Every row comes from one small tree of marks. The marks that hang from a mark follow it in brackets, in alphabetical order. Every link used is in the known rows. Which tree was each row made from?
Known rows
mito{lomegeg zaper}: [-1.94 -3.40  3.26 -2.20 -2.51  1.10 -0.16 -1.78 -0.16 -1.25 -0.13 -0.17
  0.09  1.92  0.88  1.32  2.85 -0.97 -1.56  0.33 -1.12  0.53  2.52]
boguf{zaper}: [-0.66 -1.50  2.59  0.46 -1.28 -0.88 -0.42  0.42 -0.91 -1.17 -1.09 -0.39
 -1.75  1.49  1.81  1.03  0.05 -0.52 -0.12 -0.22 -0.28  0.46 -1.46]
mito{fesizas zaper{boguf}}: [-0.78 -2.66  3.10 -1.98 -0.61  1.35  0.58 -2.86 -2.80 -3.70 -1.88 -0.91
 -1.28  0.83  0.77  2.67  0.50 -1.78 -1.10  2.46 -4.37  1.83  4.11]
fesizas{boguf{subogi zaper}}: [-2.75 -4.15  1.75  1.69 -2.17 -3.10  0.17 -0.71 -1.12  0.00 -3.67  0.80
 -2.21  1.80  2.18 -0.88 -0.63  0.06  0.18  0.42 -2.53  0.79 -1.31]
lomegeg{mito{fesizas zaper{boguf}}}: [-0.88 -3.58  3.63 -1.40 -1.66  1.01  1.11 -3.27 -4.30 -2.45 -0.94  0.10
 -2.05  1.97  1.32  2.90  1.35 -2.87 -0.10  4.00 -4.34  0.65  5.47]
lomegeg{boguf{fesizas}}: [-0.79 -2.75  2.41  0.98  1.63 -1.92 -0.83  0.82 -0.91  0.38  1.50  0.30
 -1.88  0.54  1.69  2.15 -0.39  0.88  0.87  0.96 -2.34  0.44 -1.14]
lomegeg{mito{boguf{subogi} fesizas zaper}}: [-4.49 -5.03  3.15 -1.75 -2.35  0.18  1.43 -4.21 -3.27  0.70 -2.17  0.28
 -0.43  2.40  2.70  2.66  1.59 -2.34  0.52  1.24 -4.45 -0.83  5.11]
zaper{boguf{fesizas subogi} mito}: [ 0.94 -3.27  6.37  3.58  0.96 -3.71  0.08 -0.63 -2.71 -4.35 -2.01  1.48
 -4.75  1.41  2.04  3.71  1.75  1.76  0.38  2.51 -5.02  1.43  0.23]
mito{fesizas{boguf} lomegeg}: [-4.93 -4.52  2.66 -2.48 -1.50  1.25  1.62 -1.57 -0.93 -0.99 -1.39  0.90
  0.10  1.71  1.29 -0.02  0.91 -0.66 -1.25  1.95 -2.23 -0.78  2.28]
zaper{boguf{subogi} mito{fesizas}}: [ 0.12 -3.68  5.44  1.45  0.37 -1.56  0.96 -2.40 -3.76 -4.68 -3.04  1.20
 -3.71  1.31  1.16  4.03  0.66 -0.09 -0.47  2.42 -4.64  1.27  2.40]
zaper{mito{boguf{subogi} fesizas lomegeg}}: [-4.20 -4.83  5.40 -1.01 -1.17 -0.16  2.07 -2.78 -1.45 -1.58 -2.20  2.13
 -0.84  2.16  2.66  3.71  1.85 -0.22 -0.52  0.13 -3.17 -1.36  2.42]
boguf{subogi zaper{mito{fesizas lomegeg}}}: [-2.73 -3.26  7.47  0.69 -2.19 -0.49  1.67 -2.66 -1.10 -2.45 -3.76  1.84
 -1.98  1.68  3.02  2.21  1.50 -1.02 -0.43 -0.47 -1.36 -0.82  0.24]
subogi{boguf{fesizas zaper{mito}}}: [-0.43 -1.91  4.43  2.53  0.90 -3.16  0.89  0.54 -1.34 -3.01 -0.38  2.16
 -2.01  2.82  3.50  2.09 -1.62  0.54  0.14  0.25 -3.23 -0.61 -1.98]
fesizas{boguf{subogi zaper{mito{lomegeg}}}}: [-2.71 -4.97  4.37  1.76 -2.76 -2.98  1.23 -1.30 -0.81 -1.57 -3.16  3.00
 -2.52  2.51  2.62  0.49  0.90 -0.44 -0.19  0.73 -2.38  0.25 -0.75]
boguf{fesizas zaper}: [-1.65 -0.76  4.96  1.11  0.13 -1.33 -0.46  0.75 -0.44 -1.17 -0.91 -0.18
 -2.11  1.05  3.35  0.71  0.41  1.01  0.68  0.42 -1.10 -0.10 -2.50]
fesizas{boguf{subogi zaper{mito}}}: [-1.80 -4.50  3.03  2.30 -1.87 -3.88  0.50 -0.72 -1.68 -1.60 -2.95  2.55
 -2.91  1.99  1.85  0.26 -0.72 -0.24  0.42  0.93 -3.06  1.39 -1.36]
mito{lomegeg{boguf}}: [-1.02 -4.09  2.14 -0.69 -0.86 -0.33  0.10 -0.12 -0.07  0.38  0.91  0.63
 -1.29  1.65  1.06  2.12  1.44 -0.33 -0.44  0.28 -0.82 -0.58  0.76]
subogi{boguf}: [-0.45 -3.05 -0.24  0.35  0.63 -1.44 -0.23  0.56 -1.95 -1.03  0.02 -0.26
 -0.74  2.89  1.02  1.21 -1.33  0.26 -1.25 -0.15 -2.63 -0.30  0.49]
lomegeg{mito}: [-0.65 -3.42  2.06  0.13 -1.24 -0.62 -0.70 -0.18 -3.04  0.08  0.99  0.07
 -1.85  2.52  0.41  1.54  1.59 -0.92  0.10  2.40 -1.19 -0.35  1.94]
mito{fesizas lomegeg{boguf{subogi zaper}}}: [-3.47 -4.15  5.20 -0.64 -1.63  0.34  1.93 -2.86 -0.16  0.18 -3.03  0.69
 -1.32  1.24  3.19  1.86  0.83 -1.43 -0.28 -0.71 -1.37 -1.51  0.76]
zaper{boguf{fesizas subogi} mito{lomegeg}}: [-0.15 -3.72  7.93  2.63 -0.22 -2.76  1.18 -1.46 -1.61 -4.29 -2.20  2.16
 -4.36  1.88  2.76  3.79  3.74  1.72 -0.34  2.33 -4.20  0.30  1.12]
boguf{fesizas subogi zaper{mito{lomegeg}}}: [-2.22 -2.84  8.87  2.56 -1.24 -2.54  0.97 -1.24 -0.18 -2.11 -2.69  2.27
 -3.17  1.84  4.33  1.83  2.62  1.30  0.36 -0.18 -1.73 -0.78 -1.95]
zaper{boguf{subogi{mito}}}: [ 0.94 -4.47  1.24  2.54 -0.53 -2.30  1.06 -0.95 -2.56 -3.02 -3.08  0.81
 -3.30  2.72  0.91  1.71  2.10  0.50 -0.96  1.83 -4.94  0.37  1.29]

Write each row's tree
[-5.42 -4.50  4.66 -0.95 -2.85  0.21  2.11 -2.80 -0.58 -0.56 -4.38  1.22
 -0.82  1.82  3.22 -0.48  1.03 -1.00 -0.77  0.50 -2.33 -1.23  0.80]
mito{fesizas{boguf{subogi zaper}} lomegeg}
[-2.19 -1.79  6.02  2.59 -0.46 -2.57 -0.29 -0.56 -0.43 -0.48 -3.22 -0.24
 -2.64  1.01  3.86  0.37  1.12  1.53  0.64 -0.62 -1.83 -0.23 -2.62]
boguf{fesizas subogi zaper}
[-4.63 -3.87  2.25 -1.12 -0.29  0.03  0.97 -2.34 -1.82  0.30 -3.02 -0.50
 -0.33  1.36  2.55  2.24  0.31  0.42  0.09 -0.46 -3.56 -1.00  2.10]
mito{boguf{subogi} fesizas}
[-2.50 -4.02  0.41  0.64  0.77 -1.42  1.90  0.69 -0.83 -0.94 -0.30  1.93
 -0.73  3.22  2.41  1.30  1.55  1.25  0.23  0.97 -4.95 -1.35 -0.21]
subogi{mito{boguf{fesizas}}}
[-2.08 -4.51  4.24  0.87 -1.64 -1.33  1.53 -2.95 -3.01  1.15 -2.22  1.35
 -2.90  1.51  2.99  2.37 -0.42 -2.83  1.55  1.09 -2.28 -1.33  1.40]
lomegeg{boguf{subogi zaper} mito{fesizas}}
[-1.34 -4.22  4.57 -0.51 -1.98  0.03  1.17 -4.27 -4.33 -2.12 -2.57  0.01
 -2.54  1.99  1.71  2.84  1.80 -2.54 -0.19  3.24 -4.69  0.46  5.55]
lomegeg{mito{fesizas zaper{boguf{subogi}}}}
[-0.86 -2.32  3.22  0.75  0.07 -1.25  1.49 -0.76 -2.37 -3.32 -1.33  1.89
 -1.23  2.78  2.51  2.41 -2.63 -1.41 -0.68  0.13 -3.07 -0.66  0.13]
subogi{boguf{zaper{mito{fesizas}}}}
[-0.68 -2.74  5.43  0.51 -1.80 -0.73  0.77 -0.22 -0.58 -2.70 -0.57  2.00
 -2.09  2.12  2.04  2.27  1.62 -0.86 -0.36  0.24 -0.14  0.05 -0.80]
boguf{zaper{mito{lomegeg}}}
[-3.35 -2.98  2.43 -1.28 -0.12 -0.73  0.04 -1.01 -0.49 -0.26  0.14 -0.03
 -0.11  1.56  2.97  1.94  1.20  0.67  0.61  0.37 -4.22  0.55  1.22]
mito{boguf{fesizas} zaper}
[-4.60 -5.36  1.32 -3.14 -2.06  2.01  3.68 -3.18 -0.67 -1.47 -1.54  1.98
  1.55  3.40  2.11  1.75  2.62 -1.84 -1.47  0.58 -5.10 -1.76  3.87]
subogi{mito{boguf fesizas lomegeg zaper}}
[-1.29 -2.86  5.55 -0.73 -1.38  0.01  0.99 -2.02 -0.46 -3.26 -0.97  0.00
 -2.05  1.73  2.54  2.32  3.68  0.15 -0.82  2.20 -3.55  0.72  2.75]
mito{lomegeg zaper{boguf{fesizas}}}
[-2.28 -5.34  0.19  2.25 -2.39 -3.22  1.66 -0.45 -1.22 -0.78 -3.92  2.35
 -2.02  3.00  1.95 -1.47 -0.06 -0.23 -0.25  0.73 -4.11 -0.07 -1.32]
fesizas{boguf{subogi{mito} zaper}}
[-2.64 -4.17  5.82 -1.76 -2.38  1.38  1.78 -4.75 -1.71 -3.20 -3.72 -0.36
 -1.34  1.61  2.31  2.45  3.17 -1.52 -1.66  1.35 -4.12  0.21  4.89]
mito{fesizas lomegeg zaper{boguf{subogi}}}
[ 0.73 -2.83  4.26  0.25  0.93 -0.50  0.79 -1.19 -3.72 -5.16 -0.86  1.32
 -3.03  1.44  0.49  4.21  0.06 -0.85 -0.62  3.37 -4.06  1.61  2.54]
zaper{boguf mito{fesizas}}
[-2.82 -4.83  1.82  0.48 -1.78 -1.88  0.45 -1.54 -2.81  1.61 -1.07  0.49
 -1.93  2.89  2.30  2.38  2.01 -0.39  1.02  0.95 -3.06 -1.45  2.51]
lomegeg{mito{boguf{subogi}}}
[-5.21 -3.45  6.11  0.71 -2.05 -1.73  1.91 -1.58  1.07  0.41 -3.38  0.89
 -1.69  2.21  5.70  1.50  3.10  1.49  0.85 -1.42 -2.45 -2.31 -0.93]
mito{boguf{fesizas subogi zaper} lomegeg}
[-0.82 -4.28  3.16  3.31  0.19 -3.37  1.45 -0.38 -0.21 -0.15 -2.16  2.24
 -2.88  2.00  3.49  1.00  0.06  0.31  0.95 -0.21 -3.82 -0.83 -2.68]
lomegeg{boguf{fesizas subogi{mito} zaper}}
[-1.31 -3.63  1.98  1.14 -1.47 -2.84  0.35  0.60 -1.58 -2.11 -0.93  2.59
 -2.39  2.13  1.21  0.64 -1.36 -0.89  0.27  1.74 -2.32  1.53 -1.20]
fesizas{boguf{zaper{mito}}}
[-2.62 -4.34  1.83 -0.39 -1.45  0.53  4.16 -1.69 -0.85 -2.80 -2.72  2.63
  0.24  4.67  3.25  0.56  0.17 -1.80 -1.99 -0.10 -4.01 -3.32  1.12]
subogi{boguf{zaper} mito{fesizas lomegeg}}
[-4.85 -3.25  3.47 -0.59 -1.14 -0.22  1.77 -2.59 -1.28  0.02 -4.29 -0.17
 -0.80  1.38  3.93  1.76 -0.39 -0.55  0.63 -1.07 -3.10 -1.16  0.60]
mito{boguf{subogi zaper} fesizas}
[-4.01 -3.66  3.44 -0.11 -0.66 -1.94  0.06 -2.23 -0.56  0.34 -2.15 -0.18
 -0.76  1.51  3.59  1.84  1.62  1.07  0.61 -0.53 -4.57  0.40  1.32]
mito{boguf{fesizas subogi} zaper}
[-1.41 -4.28  2.18 -0.84 -0.19  0.02  0.69 -1.52 -3.63  0.78  1.18  0.93
 -1.85  1.43  0.97  2.94 -0.41 -2.60  0.88  2.71 -2.42 -0.73  2.75]
lomegeg{boguf mito{fesizas}}
[-0.25 -2.74  4.68  2.65  0.68 -2.61 -0.29 -0.75 -2.03 -2.42 -2.83 -0.64
 -3.88  1.19  2.38  1.99  2.08  2.28  0.12  1.88 -4.37  0.77  0.32]
zaper{boguf{fesizas subogi}}
[ 0.08 -3.72 -0.90  1.77 -0.72 -2.00  2.20  0.30 -1.28 -2.38 -1.55  2.02
 -0.89  4.60  2.18  0.40 -1.34 -0.92 -1.21 -0.36 -4.02 -1.66 -0.76]
subogi{boguf{zaper} mito}
[-1.07 -4.52  6.13  1.92  0.14 -2.46  0.56 -0.86 -0.61 -1.25  0.14  2.64
 -2.70  1.60  2.18  3.29  1.86  0.96  0.23  0.56 -2.44 -0.19 -0.17]
zaper{mito{lomegeg{boguf{fesizas subogi}}}}
[-2.81 -5.17 -0.01 -0.86 -1.52  0.00  2.61 -0.37 -0.08 -0.72 -0.57  2.16
 -0.05  4.05  1.77  1.44  2.99 -0.06 -1.04  0.41 -3.55 -2.19  1.29]
subogi{mito{boguf lomegeg}}
[ 0.08 -2.16  3.83  0.10 -0.10 -1.08 -0.32 -1.14 -1.75 -3.21 -0.54 -0.76
 -2.37  1.15  1.75  2.35  1.49  0.33 -0.26  2.48 -4.33  2.12  1.84]
mito{zaper{boguf{fesizas}}}
